What can hang from each mark
bova: getes
fakov: duvum vidu
vidu: fakov
latar: duvum mefi vidu
kiruri: mefi
duvum: latar
getes: bova vidu
lesib: kiruri
mefi: fakov kiruri

Every row comes from one small tree of marks. Brackets hold a mark, then the marks that hang from it, in alphabetical order. Every link used is in the known rows. Which tree was each row made from?
(in the rows, 128 means zero)
Known rows
{kiruri {mefi {fakov duvum}}}: [109 124 180 181 145 106 136  95 116  73  81  61  87 147 215 120 125 120
 117  96 127]
{kiruri {mefi {fakov vidu}}}: [122 141 195 188 126 114 146  45 139  89 102  91  90 102 180  96 124 123
  95 117 124]
{vidu {fakov duvum}}: [144 110 131 134 135 126 107 162 140 106 150 114  86 105  91 153 114 111
 103 104 130]
{lesib {kiruri {mefi {fakov {duvum latar} vidu}}}}: [105 130 173 137 172 117 158  87 107 130  54  79 127 143 157 113 119 149
 115  81 121]
{fakov vidu}: [171 118 180 146 110 144 138  52 140 121 170 125  51  43  84 127 131  89
  86 122 114]
{bova {getes {vidu {fakov {duvum {latar mefi}}}}}}: [169 144  82 108 104 106  65 204 161 130 148 148 161 173  66 185  84 105
 122 165 129]
{duvum {latar mefi {vidu fakov}}}: [134 158  91  98 110 150 127 162 140 177 141 180 210 109  67 125 123 162
 113 154 139]
{latar duvum}: [156 105 151 139 136 153 142 125 129  99 163  91  53  65 139 156 121  87
 108  99 133]
{getes bova {vidu {fakov {duvum {latar mefi}}}}}: [161 140  66  96  88 114  63 191 168 172 153 163 173 141  68 191  86 115
 139 153  78]
{getes vidu}: [209 117 157 133 115 143 109  78 162  98 181 108  71  93  59 164 111  71
 129 120 101]
{duvum {latar {mefi fakov} vidu}}: [109 158 112 130 110 139 139 127 116 168 101 157 196 124 136 107 134 150
 117 162 149]
{latar duvum {mefi kiruri} vidu}: [128 117 108  94 135 148 175 127 134 111 178 150 111 120 153 110 160 152
 156 110 126]
{kiruri {mefi fakov}}: [144 137 199 194 149 127 143  54 141  73  98  68  97 112 205 121 125 120
 120  84 119]
{fakov duvum}: [153  96 162 136 135 134 124 115 112 102 144  88  46  97 126 154 133  85
 114  99 117]
{latar {mefi kiruri} {vidu {fakov duvum}}}: [122 122  96  92 134 125 142 153 145 118 167 173 142 154 106 109 154 173
 152 112 119]
{bova {getes {vidu {fakov duvum}}}}: [192 125 122 143 107 102  66 155 175  85 178 119  69 146  62 187  80  65
  90 149 126]
{latar {mefi fakov}}: [148 141 154 165 137 135 141  99 142 104 101 118 142  99 191 129 141 143
 135  87 128]
{fakov {duvum {latar {mefi kiruri}}} vidu}: [105 111 107  77 127 129 133 139  99 167 133 156 144 141  99 113 156 146
 169 139 110]
{duvum {latar mefi vidu}}: [143 150 118 100 110 158 143 121 119 175 138 158 179  98  96 127 138 141
 124 147 128]

Write each row's tree
[109 111 128 106 103 125 118 135  91 167 132 131  94 103  71 125 124  97
 100 170 131] | {fakov {duvum latar} vidu}
[119 126 106 127 107 136 138 168 146 114 180 141  85  87  88 124 105 116
  59 155 163] | {latar duvum {vidu fakov}}
[ 94 120 113 129 142 123 160 128 135 106 127 144 125 130 196  94 153 160
 161 112 136] | {latar duvum {mefi {fakov vidu} kiruri}}
[ 72 134 153 157 120  99 131 112  99 126  71  95 125 153 170  96 118 130
 105 155 137] | {kiruri {mefi {fakov {duvum latar} vidu}}}
[111 116 100  78 131 138 139 147  97 160 140 150 151 160 112 120 157 146
 170 137 119] | {fakov {duvum {latar {mefi kiruri} vidu}}}
[117 126  79  90 136 140 158 173 157 115 182 173 147 132 123 110 142 175
 145 117 137] | {latar duvum {mefi kiruri} {vidu fakov}}
[175 132  80  96 129 113  70 183 167 125 168 154 159 198  68 177 104 116
 171 143 112] | {bova {getes {vidu {fakov {duvum {latar {mefi kiruri}}}}}}}
[ 82 105 125 130 140 115 122 108 101 143 117 135 111 165 130  95 146 123
 159 149 130] | {mefi {fakov {duvum latar} vidu} kiruri}
[224 138 140 154 111 122  72 118 197  86 194 126  79 115  53 189  81  64
  92 137 119] | {bova {getes {vidu fakov}}}
[ 92 130 132 146 110  98 138 131 116 118  89 134 124 123 177 101 139 144
 107 135 141] | {latar {mefi {fakov duvum vidu}}}
[ 88 137 120 143 104 103 148 136 113 115  98 139 130 141 178  96 139 146
  93 150 154] | {latar {mefi {fakov duvum}} vidu}
[ 75 140 147 156 122 105 137 119  96 120  78  93 131 169 180 100 119 130
 103 156 145] | {kiruri {mefi {fakov {duvum {latar vidu}}}}}
[119 138 119 119 142 142 136 100 126 162 115 160 190 135 138 105 154 162
 183 125 119] | {duvum {latar {mefi {fakov vidu} kiruri}}}
[ 86 135 116 145 112 112 154 152 129 114 104 135 127 100 193 102 128 146
 100 139 159] | {latar duvum {mefi {fakov vidu}}}
[123 127 178 142 194 129 155  96 109 117  50  59 133 152 180 136 121 147
 138  51 115] | {lesib {kiruri {mefi {fakov {duvum latar}}}}}
[115 144 110 117 137 146 145 105 123 160 123 164 195 152 140 100 155 163
 171 138 130] | {duvum {latar {mefi fakov kiruri} vidu}}
[127 118 106 113 134 135  96 191 123 149 136 128 138 124  70 154 109 118
 118 130 136] | {vidu {fakov {duvum latar}}}
[ 79 126 120 148 111 114 120 142  90 145  96 121 120 150 139 110 120 107
  93 177 162] | {mefi {fakov {duvum {latar vidu}}}}
[174 125 130  94 164 175 136 103 131 157 148 140 178 117 118 148 161 149
 214  79  94] | {duvum {latar {mefi kiruri}}}
[131 148 126 138 137 147 126 130 122 157  90 132 197 116 157 134 134 146
 151 119 133] | {duvum {latar {mefi fakov}}}
[ 86 109 119 131 145 124 128 116  97 137 123 130 118 183 141 101 149 123
 160 147 139] | {mefi {fakov {duvum {latar vidu}}} kiruri}
[126 120 114  96 131 137 122 170  96 156 109 121 153 129 127 151 136 131
 152 120 122] | {fakov {duvum {latar mefi}}}
